In the rows, 128 means zero.
Known rows, with every way that one mark hangs from another:
vuzal[febik[mapaviv[disi sunem]]]: [183 158 111  77  83 134 126 119 107 140  94 134 143  97  62 151 130 139
  76 100 109  93]
monu[mapaviv[febik]]: [117 108 144 161 190 102 107 174 122 148 163 115  81 174  92  87 177 110
 140  86 140  97]
monu[mapaviv[sunem]]: [122 130 117 155 161 130  53 140 135 156 156 139  57 142  91  79 162 140
 120  83 118  78]
mapaviv[disi febik]: [141 154 166 109 154 109 180 165 134 129 141 121 137 160  69  98 149 171
 126 135 166 104]
monu[mapaviv[disi[vuzal] febik[sunem]]]: [146 183 202 159 162 101 177 117 130 123 135 128  91 103 102 125 159 107
 145  73 172 104]
sunem[disi vuzal]: [109  92  79 170 125 113  69 136 153 122 140 119 146 136 159  84 139 115
 161 169 106 169]
vuzal[febik]: [109 108 124  93 157 124  90 118 139 159 121  90  89 172 120 138 150 101
  99 109 103 114]
sunem[disi[vuzal[febik]] mapaviv]: [127 135 102 144 109 103 173 139 156 100 103 128  98 105 180 165  81 128
  69 139  88 133]
sunem[disi[vuzal] mapaviv]: [118 131 109 194 117  94 168 154 160  93 128 151  96 109 169 126 103 151
  79 163 111 130]
sunem[mapaviv[febik] vuzal]: [108 103 129 135 191 130 181 174 116 118 130  94 174 171 148 113 149 131
 140 159 141 165]
monu[mapaviv[sunem[vuzal]]]: [106 124  96 154 172 139  25 124 141 152 141 133  89 139 123  66 166 118
 157 105 111 131]
disi[mapaviv]: [ 92 118 156 106 143 133 107 144 134 145 146 136 109 194 120 120 119 143
 120 152 156 121]
sunem[disi[mapaviv] vuzal]: [103 105 102 134 108 130  89 141 143 116 137 147 169 155 173 102  91 132
 171 189 133 181]
mapaviv[disi[vuzal[febik[sunem]]]]: [133 185 184  91 125 125 161  60 151 129  91 102  99 101 128 179 127 101
 104  99 134 119]
sunem[vuzal]: [ 83 100 114 143 178 124  60 120 146 148 133 104 118 175 142  91 170 101
 146 155 122 164]
febik[mapaviv[sunem[vuzal]]]: [128  98  88 152 135 145  74 116  90 144 123 143 150 109 114 114 171 113
 133 135 116 152]
febik[sunem]: [113  98 168 135 154 130 113  98 126 145 148  82 113 154 112 131 179  96
 141 111 141 108]
sunem[disi]: [123  97 100 168 113 102  93 153 150 125 154 126 111 140 123  95 137 139
 126 147 112 116]
mapaviv[disi sunem[vuzal[febik]]]: [138 177 111  54 129 157 105 100 148 142  89 117 148 118 115 121 118 153
 133 126 110 140]
vuzal[febik[mapaviv[disi] sunem]]: [182 134 153  85  80 117 134  88 109 134  91  77 164 113  78 174 158  63
  99  92 121 110]
vuzal[febik[mapaviv[sunem[disi]]]]: [176 102  68 128  63 131 116 131  87 130 118 147 149  72 110 157 114 126
 102 102  82 106]
disi[vuzal]: [ 80 134 146 170 176 109 104 113 150 142 140 148  45 144 137 122 153 124
  95 134 134 125]
vuzal[febik[mapaviv sunem]]: [154  83 142 109 111 129 114  87  85 149 111  72 144 124 110 190 172  36
 108  79 111 115]

Rows:
[166  71 115 183  68 104 119 119  94 116 140 113 168  90 116 143 164  76
 134 118 117 118] | febik[mapaviv sunem[disi]]
[163 178 149 124 151 125 146 172 125 135 148 149 105 125  55  78 145 184
 137  82 153  72] | monu[mapaviv[disi febik sunem]]
[140 108 148  78  75 149 151 104 116 120 122 106 167 127 158 182  78 101
 159 119 131 125] | vuzal[febik[sunem[disi[mapaviv]]]]
[131 150  98 129 109 142 140 102 131 125 119 171  80  61 157 158  83 161
 108 106  97 112] | mapaviv[sunem[disi[vuzal[febik]]]]
[108 124  97  78 161 172  82  95 124 157 109 112 127 128 145 134 133 125
 142 112 100 149] | mapaviv[sunem[vuzal[febik]]]
[113 110  95  83  98 143  94 125 139 121 111 125 169 148 184 137  70 106
 160 160 107 185] | sunem[disi[mapaviv] vuzal[febik]]
[152 106 101  99 115 145 104 115  84 155 113 128 121 108  92 164 146 113
  85  88  99 100] | vuzal[febik[mapaviv[sunem]]]
[ 87 144 188 127 179 136 200 146 106 131 146 176 103 153 146 154 103 158
 133 140 191 138] | disi[mapaviv[febik] vuzal]
[118  95  76 168 118 110 121 163 157  98 123 109 167 141 172  95 121 128
 129 185  96 170] | sunem[disi mapaviv vuzal]
[119 135 170  85 160 175 197 161  81 140 161 171 147 151 104 137  99 207
 154 124 186 102] | disi[mapaviv[febik sunem]]
[146 123  83 180 109 119  62 157 141 131 161 158  83 105 106  73 132 153
 137  98 101  81] | monu[mapaviv[sunem[disi]]]
[152  90  53 177  83 136  84 134  98 118 130 161 179  73 132 107 138 125
 149 149 100 156] | febik[mapaviv[sunem[disi vuzal]]]
[164 159 168  60 105 125 189 113 147 112  84  56 159 139 110 169 120 112
  88 113 123 104] | vuzal[febik[sunem[mapaviv[disi]]]]
[133 103 156 127  82 139 144 119 120 113 149 128 162 133 147 145 100 125
 168 145 153 122] | febik[sunem[disi[mapaviv]]]
[153 155 174 110 112 116 183 128 153 106 111  77 159 145  98 131 142 136
  97 139 146 101] | febik[sunem[mapaviv[disi]]]
[129 200 139 125 144  87  80 108 179 138  99 128  32 129 111 120 130  94
  76  83 108 110] | monu[mapaviv[disi[vuzal[febik]]]]
[110 117 127 121 192 168 150 141  95 144 147 137 158 127 127 107 151 164
 179 127 149 147] | mapaviv[febik sunem[vuzal]]
[101 141 132 158 105 115 137 135 147 110 142 190  94 123 170 135  76 153
 121 163 145 142] | sunem[disi[mapaviv vuzal]]
[175 156 120 129  90 123 119 136 111 133 120 159 140 103  49 111 150 162
  86 127 132  92] | febik[mapaviv[disi sunem]]
[128  95  95 159 138 115 195 188 122  92 136 109 202 133 165 107 117 144
 157 173 126 170] | sunem[disi mapaviv[febik] vuzal]
[136 183 184 137 129 111 207 105 159  98 105 112 118 110 128 151 128 136
  83 138 153 115] | febik[sunem[mapaviv[disi[vuzal]]]]
[115 133 105 148 118 108 121 111 150 124 117 143  75  99 168 153 102 114
 101 120  94 133] | sunem[disi[vuzal[febik]]]
[139 144 180 106 156 137 181 111 117 121 126  86 199 132 116 120 165 117
 192 133 174 157] | mapaviv[disi febik[sunem[vuzal]]]
[115 133 169 153  94 133 164  96 125 104 140 163 126  96 177 164  84 127
 153 141 158 137] | febik[sunem[disi[mapaviv vuzal]]]
[114 103 121 127 129 139 163 166 107 109 149 149 201 150 164 111  88 147
 199 176 161 180] | sunem[disi[mapaviv[febik]] vuzal]
[ 93 132 128  93 148 179  97 119 119 144 135 159 146 152 146 113 109 166
 163 158 153 156] | disi[mapaviv[sunem[vuzal]]]
[109 148 127 110  98 127 140 116 141 118 115 166  99 117 181 171  54 129
 111 140 120 145] | sunem[disi[mapaviv vuzal[febik]]]
